Every row comes from one small tree of marks. The marks that hang from a mark follow it in brackets, in alphabetical order. Every link used is in the known rows. Which tree was each row made from?
Known rows
D(N(F Z) R(X)): [-0.20 -0.22 -0.13  0.05 -0.11  0.10  0.20  0.28  0.39  0.13  0.12 -0.21
  0.04 -0.17 -0.04 -0.01  0.08 -0.02]
E(N(Z) R): [ 0.21  0.22 -0.23  0.06 -0.03 -0.53 -0.13 -0.01  0.02 -0.10 -0.10  0.04
 -0.21  0.09  0.11  0.17 -0.24 -0.03]
R(F): [ 0.09 -0.28  0.04  0.17  0.35 -0.23 -0.05 -0.12 -0.04 -0.04 -0.11  0.07
  0.11  0.07 -0.03 -0.12  0.25 -0.30]
N(D E F Z): [ 0.23  0.20 -0.01 -0.06 -0.36  0.41  0.00  0.17 -0.06  0.39 -0.21 -0.11
  0.10  0.09  0.19  0.22  0.06  0.19]
D(N): [-0.02 -0.31 -0.03  0.14  0.27  0.05  0.33  0.11  0.08 -0.08  0.10 -0.09
  0.09 -0.25  0.00  0.00 -0.05 -0.23]
Z(N(D F)): [-0.03  0.16  0.07  0.21  0.07  0.37 -0.04 -0.02  0.03  0.16  0.08  0.05
  0.11 -0.08  0.06  0.02  0.04  0.00]
E(N(D) R(X)): [ 0.00  0.08 -0.02  0.01  0.11 -0.12 -0.15 -0.14  0.01 -0.28  0.06  0.04
  0.00  0.05 -0.07 -0.11 -0.16  0.02]
E(N(F) R): [-0.03  0.16 -0.17  0.01  0.14 -0.35 -0.23 -0.01 -0.03 -0.09 -0.14 -0.01
 -0.20 -0.07  0.07  0.09 -0.18  0.06]
Z(N(D E F)): [ 0.05  0.29  0.06  0.06 -0.14  0.42 -0.03  0.02 -0.15  0.20  0.04  0.09
  0.00 -0.01  0.04  0.09  0.01  0.15]
D(N(E Z) R(F X)): [ 0.03 -0.27 -0.01 -0.10 -0.33 -0.05  0.15  0.16  0.13  0.06  0.01 -0.06
 -0.05  0.05 -0.19 -0.11  0.13 -0.03]
Z(N(D E(R))): [ 0.02  0.27  0.09 -0.08 -0.12  0.06  0.03 -0.12 -0.22 -0.03  0.11  0.12
 -0.12 -0.01  0.03  0.07 -0.25  0.08]
N(D E): [ 0.07 -0.02  0.12 -0.09  0.08  0.32  0.24  0.04 -0.15  0.05 -0.09 -0.04
  0.10 -0.04  0.13  0.10  0.00  0.04]
E(R(F)): [-0.04 -0.18 -0.02 -0.04  0.26 -0.51 -0.14 -0.18 -0.09 -0.13 -0.10  0.08
 -0.02  0.08 -0.03 -0.10 -0.03 -0.20]
D(N(E) R(F X)): [-0.15 -0.39  0.08 -0.12 -0.04  0.01  0.22  0.10  0.08 -0.11  0.03 -0.04
 -0.05 -0.09 -0.23 -0.21  0.15 -0.07]
X(R(F)): [-0.03 -0.23  0.15  0.17  0.29 -0.40 -0.13 -0.07  0.01 -0.07 -0.07  0.14
  0.13  0.00  0.01  0.07  0.16 -0.15]
R(F X): [ 0.07 -0.36  0.03  0.23  0.34 -0.17 -0.17 -0.22  0.09 -0.18  0.07  0.08
  0.24  0.15 -0.18 -0.34  0.45 -0.32]
Z(N): [ 0.02  0.04 -0.07  0.33  0.31 -0.08  0.08 -0.10  0.05 -0.11  0.22  0.09
  0.02 -0.05  0.04 -0.01  0.07 -0.20]

Which tree is each row?
[ 0.12  0.01 -0.06  0.02  0.14 -0.57 -0.28 -0.16 -0.13 -0.18 -0.20  0.17
 -0.21  0.12 -0.07 -0.08 -0.13 -0.11] : E(N R(F))
[-0.36 -0.17  0.10 -0.04  0.21  0.38  0.16  0.12  0.30  0.05  0.02 -0.20
  0.20 -0.13  0.07  0.00  0.14  0.08] : N(D(R(X)) F)
[-0.04  0.31  0.04 -0.03 -0.26  0.24 -0.24 -0.12 -0.13  0.06  0.16  0.08
 -0.02  0.02 -0.06 -0.07 -0.06  0.18] : Z(N(D E(R(X)) F))
[ 0.06 -0.23  0.02 -0.13 -0.15 -0.17 -0.02 -0.06 -0.15 -0.14  0.06  0.01
 -0.02  0.00 -0.23 -0.21 -0.03 -0.08] : D(N(E(R(F X))))
[ 0.01  0.22 -0.06  0.05  0.02 -0.26 -0.02 -0.12 -0.19 -0.13  0.18  0.12
 -0.19 -0.01  0.02  0.04 -0.14 -0.02] : Z(N(E(R)))
[-0.01 -0.13 -0.02 -0.18 -0.04 -0.14  0.23  0.07 -0.14 -0.09  0.04 -0.07
 -0.10 -0.18 -0.01  0.04 -0.27 -0.02] : D(N(E(R)))
[ 0.07 -0.07  0.10 -0.15 -0.30  0.17  0.08  0.05  0.08  0.16 -0.11 -0.01
  0.05  0.22 -0.02 -0.01  0.18  0.08] : N(D(R(F X)) E Z)
[-0.28  0.12  0.08  0.07  0.09  0.32  0.14  0.10  0.16  0.15  0.06 -0.01
 -0.03 -0.14  0.07  0.10 -0.05  0.07] : Z(N(D(R) F))
[ 0.19  0.20 -0.03 -0.23 -0.31 -0.01  0.05  0.04 -0.15  0.14 -0.15 -0.07
 -0.02  0.13  0.17  0.24 -0.22  0.14] : N(D E(R) Z)
[-0.07  0.14  0.08 -0.29 -0.14  0.17 -0.07  0.06 -0.17  0.15 -0.16 -0.09
 -0.01 -0.05  0.12  0.14 -0.16  0.24] : N(D E(R) F)
[ 0.27  0.21 -0.22  0.27 -0.03 -0.10 -0.15  0.12  0.09  0.15 -0.17 -0.01
 -0.07  0.05  0.14  0.15  0.08  0.00] : E(N(F Z))
[ 0.17  0.28 -0.16  0.02 -0.30 -0.03 -0.36 -0.02  0.09  0.06 -0.08 -0.01
 -0.01  0.13 -0.02  0.00 -0.13  0.14] : E(N(D F Z) R(X))
[-0.10  0.03 -0.08 -0.10 -0.01 -0.14 -0.23 -0.05 -0.06 -0.09  0.07 -0.10
 -0.01 -0.01  0.00 -0.06  0.11  0.12] : N(E(R(X)) F)
[-0.09 -0.15  0.22 -0.25  0.02  0.17  0.23  0.10 -0.08  0.06 -0.22 -0.02
 -0.03  0.02  0.07  0.06  0.02  0.06] : N(D(R(F)) E)
[-0.24 -0.02  0.10  0.15  0.23  0.26  0.20 -0.05  0.21 -0.11  0.29  0.03
  0.06 -0.06 -0.03 -0.08  0.03 -0.06] : Z(N(D(R(X))))
[ 0.22 -0.07 -0.11  0.04 -0.23  0.06  0.24  0.20 -0.04  0.13 -0.01 -0.06
 -0.01 -0.08  0.03  0.14 -0.06 -0.06] : D(N(E Z))
[-0.21  0.21  0.09 -0.02 -0.12  0.42  0.05  0.04  0.06  0.09  0.16  0.00
 -0.02 -0.06 -0.02  0.01  0.09  0.19] : Z(N(D(R(X)) E F))
[-0.30 -0.25  0.12 -0.03  0.37  0.25  0.33  0.04  0.27 -0.13  0.10 -0.14
  0.18 -0.11  0.07 -0.03  0.08 -0.03] : N(D(R(X)))
[-0.04  0.12 -0.18  0.10  0.12 -0.31 -0.35 -0.09  0.06 -0.21  0.05  0.00
 -0.07  0.01 -0.05 -0.12  0.00  0.03] : E(N(F) R(X))
[ 0.25  0.06  0.04 -0.18 -0.43 -0.04 -0.23 -0.13 -0.13  0.11 -0.12  0.06
  0.07  0.32 -0.09 -0.08  0.02  0.07] : N(D E(R(F X)) Z)
